Each row was made from one small tree. The marks that hang from a mark follow it in brackets, in the order of their numbers. Every link used is in the known rows. Write each row's tree.
In the rows, 128 means zero.
Known rows
J600(J139(J66) J367 J529 J634): [122 100 103 125 125 168 136 140 123 119 128 121 125 113 138 133 124 131
 124 111 130  92 130 134 112 141 130 121 122 126 137 138 132 137 142  99
 126 124 133 146 129 126 108 137 133 137 139 118]
J529(J600(J139(J937(J733)) J634)): [128 102 116 147 129 142 106 140 122 147 132 136 119 119 135 131 127 128
 151 113 134  28 124 135 120 139 143 127  91 131 132 115 104 123 136 134
 132 139 131 139 132 137 127 138 129 123 149 129]
J874(J66): [126 117 135 128 129 122 132 132 134 127 126 126 130 126 129 130 128 126
 130 144 118 121 124 127 126 134 104 131 139 125 129 119 123 128 120 131
 127 131 128 130 123 128 125 141 121 124 123 128]
J326(J139(J600)): [132 115 115 137 128 112 136 121 130 130 126 132 133 129 126 127 125 125
 130 128 128 111 126 127 125 127 121 126 141 150 135 128 110 125 139 106
 131 141 124 127 129 135 131 112 131 108 126 124]
J529(J600): [128 108 126 127 128 129 130 135 129 126 129 132 129 132 127 128 128 127
 128 125 128  87 129 128 131 133 142 133 103 123 129 123 119 127 132 130
 133 134 131 136 131 136 124 125 131 122 125 126]
J937(J139(J66 J600(J367)) J733): [130 138 126 130 133 104 112 127 128  98 138 139 129 114 123 133 122 121
 139 117 128  90 151 130 117 132  98 138 125 136 134 134 110 105 134 140
 140 142 137 146 132 135 117 125 146 126 154 135]
J326(J139): [131 129 115 136 127 130 131 122 126 130 129 132 130 128 128 125 125 126
 129 128 127 138 116 126 128 128 132 123 137 136 132 124 127 126 139 119
 131 127 127 130 127 128 126 105 123 113 127 123]
J733(J409(J529)): [127 171 126 135 141 116 130 139 118 136 125 135 132 125 122 126 126 132
 116 129 124 124 126 130 151 126 127 107 127 142 118 139 128 121 135 136
 132 119 126 131 126 131 121 124 122 141 136 134]
J937(J139(J600) J733(J409)): [136 141 117 138 143  93 106 134 122 120 136 143 127 126 118 127 125 113
 135 123 124 101 130 128 129 128  96 122 122 142 120 132 105 112 125 128
 122 140 124 130 131 139 129 122 134 137 157 143]
J937(J139(J600(J367 J634))): [131 164  82 130 127 100 124 128 116  97 129 127 125 121 127 132 125 127
 129 121 128  76 134 129 112 135 103 137 130 141 131 125 105 121 129 102
 135 141 122 133 130 132 119 123 140 124 138 128]
J634(J600(J139(J937) J367 J529)): [122  86 127 153 130 134 128 135 117 141 125 134 128 112 132 131 127 131
 145 105 129 114 119 134 117 128 136 130 115 135 132 140 120 143 148 154
 135 140 129 152 129 118 120 137 133 124 129 123]
J326(J139(J66)): [125 121 111 135 127 153 134 124 140 121 130 129 132 121 128 126 126 125
 127 129 125 123 131 127 136 127 129 123 134 135 133 126 135 125 140 124
 131 126 141 139 129 132 124 112 127 114 125 122]
J600(J139(J326 J937(J733))): [127 103 145 153 134 125 110 110 134 176 129 139 119 112 137 131 124 127
 132 112 134  93 119 139 123 126 123 123 118 143 134 130 103 118 138 131
 130 141 129 145 131 125 131 139 130 122 151 142]
J773(J66): [127 116 132 128 127 122 127 108 140 143 136 129 130 122 128 126 128 127
 130 129 130 144 125 128 130 133 126 135 129 126 127 121 136 131 123 130
 127 130 114 129 131 127 125 128 127 128 133 123]
J326(J139(J600(J367 J634))): [131 139  96 136 125 103 142 132 122 111 126 134 129 122 130 130 126 129
 131 123 129  74 129 129 115 137 130 122 147 153 139 119 107 124 141 100
 138 139 121 128 128 129 119 111 134 113 137 119]
J326(J139(J66 J600 J937(J733))): [128 104 122 150 133 141 119 124 141 140 131 139 128 110 125 128 126 122
 154 130 130  51 149 134 130 125 120 124 135 155 134 123 103 116 141 141
 127 145 140 140 130 137 129 121 133 107 145 129]
J600(J139(J937) J367 J529): [124  92 129 148 129 134 123 128 122 146 123 129 120 109 134 134 123 130
 146 106 133 120 121 137 110 133 133 124 124 131 132 139 113 129 144 123
 131 130 126 137 127 124 111 134 131 126 131 122]
J326(J139(J66 J937(J733))): [126 119 121 150 133 160 112 122 140 137 133 138 124 109 126 127 125 122
 153 129 129  80 139 132 134 129 130 122 132 141 131 119 119 116 142 154
 128 132 143 143 128 130 125 112 124 115 144 128]
J529(J600(J139)): [128  83 135 130 128 117 127 133 128 137 130 134 130 131 134 129 125 127
 129 111 131 109 115 129 125 133 144 132  94 122 134 129 120 124 136 119
 141 134 128 136 132 137 125 131 135 123 123 125]
J529(J600(J139 J367)): [127  94 143 132 128  94 130 135 119 119 130 140 130 123 135 131 124 129
 131 101 133 113 118 131 118 136 148 130  99 118 135 130 118 117 141 126
 154 136 126 136 132 131 112 126 140 124 127 120]
J733(J409(J529(J600(J139)))): [127 128 132 137 139 108 131 148 117 141 127 139 134 127 128 127 123 132
 117 113 128 107 112 131 148 129 140 111  92 133 124 142 121 115 144 127
 145 126 127 138 130 139 118 129 130 136 131 131]
J66(J773): [128 116 132 118 123 121 129 159 128 144 123 128 130 125 131 130 125 126
 117 127 125 116 131 127 130 133 127 124 128 127 129 127 129 120 129 125
 131 131 130 128 131 112 127 115 122 122 128 123]
J937(J139(J326) J733): [133 149 116 133 132 123 103 109 129 143 135 132 121 125 130 129 120 122
 116 122 126 115 120 129 123 130 102 135 121 137 129 133 112 116 128 124
 126 137 129 153 131 128 126 122 129 125 160 148]
J600(J139 J367): [127 114 146 133 127  95 130 127 118 122 129 137 128 121 135 131 125 130
 130 103 132 156 116 132 116 131 135 126 124 123 136 134 126 117 137 123
 149 128 122 129 128 123 117 128 138 131 129 121]
J937(J139): [131 152 103 131 128 123 114 120 127 115 131 125 125 128 126 129 124 123
 130 126 125 143 122 125 124 129 107 138 120 125 124 130 125 123 126 121
 129 128 129 135 129 130 126 120 131 126 131 133]
J634(J600(J139 J367)): [125 107 142 138 129  91 133 131 118 121 131 140 136 122 133 129 127 130
 129 104 128 145 113 130 119 128 137 131 116 126 135 135 134 128 140 151
 151 137 127 144 130 118 127 130 139 129 126 123]
J937(J139(J66)): [126 150  99 129 129 149 120 121 140 106 133 122 128 120 126 129 125 122
 126 128 126 125 135 127 132 127 104 139 117 123 125 131 133 121 126 127
 128 126 141 144 130 132 125 126 135 126 127 131]
J139(J326 J600): [127 113 126 130 130 115 140 115 134 149 123 128 130 127 131 130 126 128
 106 131 129  82 134 133 127 122 114 130 132 154 132 133 102 127 132 100
 127 148 126 134 131 135 132 135 138 118 133 139]
J733(J409(J529 J634)): [128 153 127 138 139 114 136 140 152 140 123 133 132 126 122 125 128 131
  95 135 124 124 124 129 159 120 127 105 129 148 121 123 137 117 134 137
 136 113 126 135 122 130 119 133 120 147 142 139]
J634(J600): [127 121 126 132 129 127 132 134 129 125 130 133 136 128 126 125 131 128
 128 128 126 123 125 126 133 125 132 134 119 132 128 129 135 139 130 154
 129 137 131 144 129 122 137 130 130 125 126 129]
J529(J600(J139(J937) J634)): [124 109  97 147 126 145 125 138 128 142 126 128 120 119 136 131 128 131
 143 118 133  37 121 135 123 134 146 129  93 130 131 115 107 130 137 117
 134 137 130 135 132 136 127 138 130 121 126 125]
J634(J600(J367)): [126 131 135 132 130 102 135 136 118 111 131 140 135 123 127 128 130 129
 128 120 125 125 128 128 126 130 137 133 126 128 132 130 133 131 136 161
 144 138 129 144 129 117 125 124 135 127 128 124]
J409(J529): [129 165 129 130 129 126 128 127 122 134 126 128 132 127 127 129 125 138
 122 129 127 123 129 128 140 127 124 126 128 139 129 142 129 120 138 128
 139 122 128 139 127 128 125 130 126 128 133 132]

Write each row's tree
[128 131 121 121 128 143 111 140 141 146 132 133 126 115 132 132 118 119
 103 124 126  92 136 131 132 134  99 131 117 134 131 133 120 106 131 124
 129 137 145 163 134 115 122 116 127 120 158 143] : J937(J139(J66(J773) J326) J733)
[126 115 138 154 144 125 118 122 168 165 126 142 118 113 127 127 130 119
 104 136 128  66 127 137 148 120 125 103 128 155 121 108 113 116 131 150
 122 131 132 140 124 130 123 136 122 141 161 151] : J139(J326 J937(J733(J409(J634))))
[126 149 114 129 126 107 133 142 107 124 127 135 129 123 136 133 122 143
 123 107 132  74 118 131 126 140 145 124 100 133 137 134 116 115 149 114
 158 129 124 147 131 131 110 131 134 127 137 122] : J409(J529(J600(J139 J367 J634)))
[133  91 105 133 127 142 139 130 125 141 125 125 132 129 126 128 122 125
 129 128 127 103 127 127 120 131 120 124 143 153 135 139 108 138 144  96
 115 141 123 133 129 134 123 114 126 108 134 122] : J326(J139(J600(J529)))
[121  86 133 126 127 151 136 136 126 126 129 126 129 113 135 133 122 129
 127 105 131 132 130 134 115 134 132 124 121 123 135 146 134 130 145 115
 132 125 135 145 130 127 107 134 136 134 132 119] : J600(J139(J66) J367 J529)
[123 141  97 132 130 154 124 107 146 127 130 122 125 118 132 130 123 124
 103 130 125 112 131 131 134 124  99 137 117 135 127 134 121 121 131 112
 127 133 144 157 131 131 123 127 136 122 132 141] : J937(J139(J66 J326))
[128 130 129 131 127 119 136 133 152 140 124 131 133 131 125 128 125 135
  99 133 127  87 129 127 150 126 140 127 105 143 131 123 130 116 141 132
 149 123 131 152 126 136 117 134 128 129 136 133] : J409(J529(J600) J634)
[123 164 132 148 145 147 112 142 131 143 130 141 128 106 121 128 125 128
 140 133 125  70 148 136 156 124 123 106 120 145 118 133 121 111 140 167
 129 124 141 145 127 134 121 133 124 140 152 140] : J139(J66 J937(J733(J409(J529))))
[126 134 104 120 123 145 121 154 138 119 128 123 131 117 128 130 123 120
 114 126 124 116 138 127 133 134 101 133 117 122 126 130 134 115 129 125
 132 128 145 146 133 116 123 114 129 122 128 127] : J937(J139(J66(J773)))
[136 136 119 131 132 100 104 123 123 122 137 137 127 128 123 129 123 119
 141 122 126 102 135 126 116 129  95 139 123 139 130 134 106 115 126 125
 127 143 125 138 131 135 132 126 136 123 155 140] : J937(J139(J600) J733)
[126 129  98 125 124 150 133 143 111 121 126 122 121 122 132 132 125 132
 125 122 127  88 131 130 111 141 132 122 135 130 132 131 124 142 135 108
 118 126 125 135 128 124 109 125 125 133 143 121] : J600(J367 J529 J634)
[126 109 106 131 124 144 132 138 110 128 126 125 122 120 138 133 123 133
 127 108 130 110 115 131 106 141 135 120 127 128 136 135 125 138 140  93
 125 125 119 137 128 125 110 132 128 133 142 120] : J600(J139 J367 J529 J634)
[127 130  96 129 130 134 125 125 140 109 131 124 132 122 124 129 125 121
 126 130 126  97 146 129 129 123  93 140 120 137 127 133 116 119 129 114
 130 139 139 142 132 139 129 133 143 120 127 133] : J937(J139(J66 J600))
[126 139 138 131 128  97 138 136 145 124 125 138 132 125 127 130 124 137
 101 122 127  90 131 127 142 131 145 125 111 141 135 124 127 107 147 141
 161 124 130 152 126 132 105 128 133 131 139 129] : J409(J529(J600(J367)) J634)
[131 150 140 133 142 113 115 151 113 140 134 147 131 128 121 127 123 127
 128 124 127  75 130 129 151 133 137 112 101 137 123 139 118 111 140 155
 135 129 130 143 130 139 118 124 124 138 157 138] : J937(J733(J409(J529(J600))))
[122 122 114 127 126 137 136 137 130 109 130 127 128 113 139 133 127 132
 126 113 132  98 130 134 117 137 133 123 121 125 136 125 132 124 136 113
 142 124 135 138 130 127 117 136 138 138 132 120] : J600(J139(J66) J367 J634)
[130 142 116 129 131 146 103 122 136 111 139 132 125 119 125 129 122 119
 135 123 126 117 139 127 126 132 104 136 115 123 127 130 129 114 128 141
 126 128 142 150 131 132 125 125 131 129 154 137] : J937(J139(J66) J733)
[121 104  78 139 127 196 134 140 135 138 122 114 123 110 129 132 129 129
 139 139 129   4 157 136 124 130 115 128 128 152 130 128 105 144 135 105
 104 140 139 140 130 138 124 146 132 122 133 127] : J139(J66 J600(J529 J634) J937)
[126 136 106 124 126 122 133 144 117 107 129 134 125 125 132 131 129 131
 127 120 129  55 130 129 120 142 149 128 109 125 133 115 118 127 133 122
 138 133 129 137 131 133 113 124 133 127 134 121] : J529(J600(J367 J634))
[122  83 131 135 128 126 142 123 120 152 126 133 132 119 137 130 122 132
 106 105 127 128 108 134 116 130 132 128 119 140 138 148 123 143 148 125
 133 143 126 164 131 116 118 136 135 127 139 131] : J634(J600(J139(J326) J367 J529))
[132 114 149 136 141 112 120 139 156 136 132 144 126 125 123 125 129 117
 110 132 126 113 125 129 142 126 131 106 128 137 123 110 135 116 123 151
 126 120 127 130 124 132 123 133 121 152 161 140] : J937(J733(J409(J634)))
[126  68 138 138 126 121 141 133 146 135 127 132 134 122 132 129 126 129
 105 109 129 141 111 129 120 127 139 126 120 136 138 132 142 139 145 138
 140 129 126 158 125 118 117 140 133 136 140 125] : J409(J634(J600(J139 J367 J529)))
[117 101 139 135 131 122 145 122 138 130 129 138 137 112 137 130 125 131
 104 110 128 116 122 135 131 125 130 128 112 137 138 138 130 128 145 140
 150 142 141 166 132 118 124 140 146 125 130 131] : J634(J600(J139(J66 J326) J367))
[122 108 128 152 132 128 126 107 139 169 122 129 121 114 139 131 125 130
 122 115 133 101 114 139 128 122 125 124 118 143 132 128 107 124 137 116
 133 138 129 138 130 126 129 139 132 119 127 137] : J600(J139(J326 J937))
[128  75 135 150 131 151 108 134 119 166 132 136 126 116 130 129 126 127
 154 112 129  97 119 133 119 129 132 129 109 136 131 141 119 142 143 162
 120 142 130 156 130 122 131 141 126 127 151 132] : J634(J600(J139(J937(J733)) J529))
[122 124  97 150 128 147 128 115 136 164 121 122 116 113 142 131 128 133
 120 122 132  62 115 139 125 128 127 119 118 146 131 121 104 132 136  98
 127 137 128 137 129 126 131 143 129 123 133 136] : J600(J139(J326 J937) J634)
[124 122 136 143 132 159 109 129 140 139 133 134 123 110 127 130 129 125
 152 129 130  70 150 134 133 127 124 127 121 133 127 122 120 119 132 161
 124 132 145 143 129 130 126 135 129 128 145 133] : J139(J66 J937(J733))
[125 175 105 131 138 109 135 158 110 113 126 139 129 124 126 130 125 135
 116 124 125  50 130 131 143 140 146 107 108 137 123 128 115 119 142 129
 144 127 125 139 129 135 106 119 128 140 141 128] : J733(J409(J529(J600(J367 J634))))
[120  96 130 132 128 148 139 115 145 149 127 125 129 118 139 130 123 130
 102 119 132 117 123 136 132 125 124 124 115 136 135 136 126 123 136 107
 134 132 139 147 131 130 126 141 137 128 129 136] : J600(J139(J66 J326))
[123 111 113 131 127 115 138 128 122 138 126 134 123 123 142 133 124 133
 106 106 132  62 112 135 117 139 144 125 101 134 140 124 105 124 142  97
 145 141 127 146 134 130 112 133 139 124 138 128] : J529(J600(J139(J326) J367 J634))
[122 105 142 130 129 121 134 129 132 110 130 133 132 114 134 132 125 129
 127 107 131 137 130 133 122 132 132 125 119 122 135 132 135 116 139 125
 148 126 136 138 129 126 114 134 141 133 127 121] : J600(J139(J66) J367)
[119 118 127 144 132 123 135 129 139 116 124 133 129 105 128 133 130 127
 145 126 131  58 158 138 125 125 121 130 131 145 130 126 106 115 138 139
 140 142 141 134 130 132 118 137 145 121 123 126] : J139(J66 J600(J367) J937)
[128 140 114 131 132 149 109 110 140 132 137 130 124 118 129 130 121 120
 113 125 126 100 133 130 129 127  99 135 118 135 130 133 118 114 131 126
 125 135 142 161 132 131 124 128 133 128 157 147] : J937(J139(J66 J326) J733)
[118 111 121 136 126 162 133 143 152 164 118 124 125 104 136 132 126 127
 108 134 127  59 145 137 142 127 118 122 124 143 128 123 114 119 137 129
 128 139 147 148 132 113 124 128 127 114 125 134] : J139(J66(J773) J326 J937)
[127 113 135 140 139 104 136 144 151 146 126 138 135 127 128 126 124 131
  95 121 126 107 110 130 156 125 143 109  95 141 126 125 130 111 144 127
 150 120 126 145 126 139 116 135 128 141 139 135] : J733(J409(J529(J600(J139)) J634))
[126 126 136 144 139 102 139 140 150 145 126 140 141 125 126 124 127 132
  94 125 123 139 107 129 158 117 132 109 111 148 124 130 144 124 142 149
 148 121 125 153 123 125 130 141 127 146 140 137] : J733(J409(J529 J634(J600(J139))))
[125 105 104 132 126 140 136 125 129 149 126 128 123 128 141 130 125 132
 103 117 131  56 111 133 125 136 140 127  94 136 137 123 109 131 137  90
 132 141 128 146 134 135 126 137 132 121 135 134] : J529(J600(J139(J326) J634))
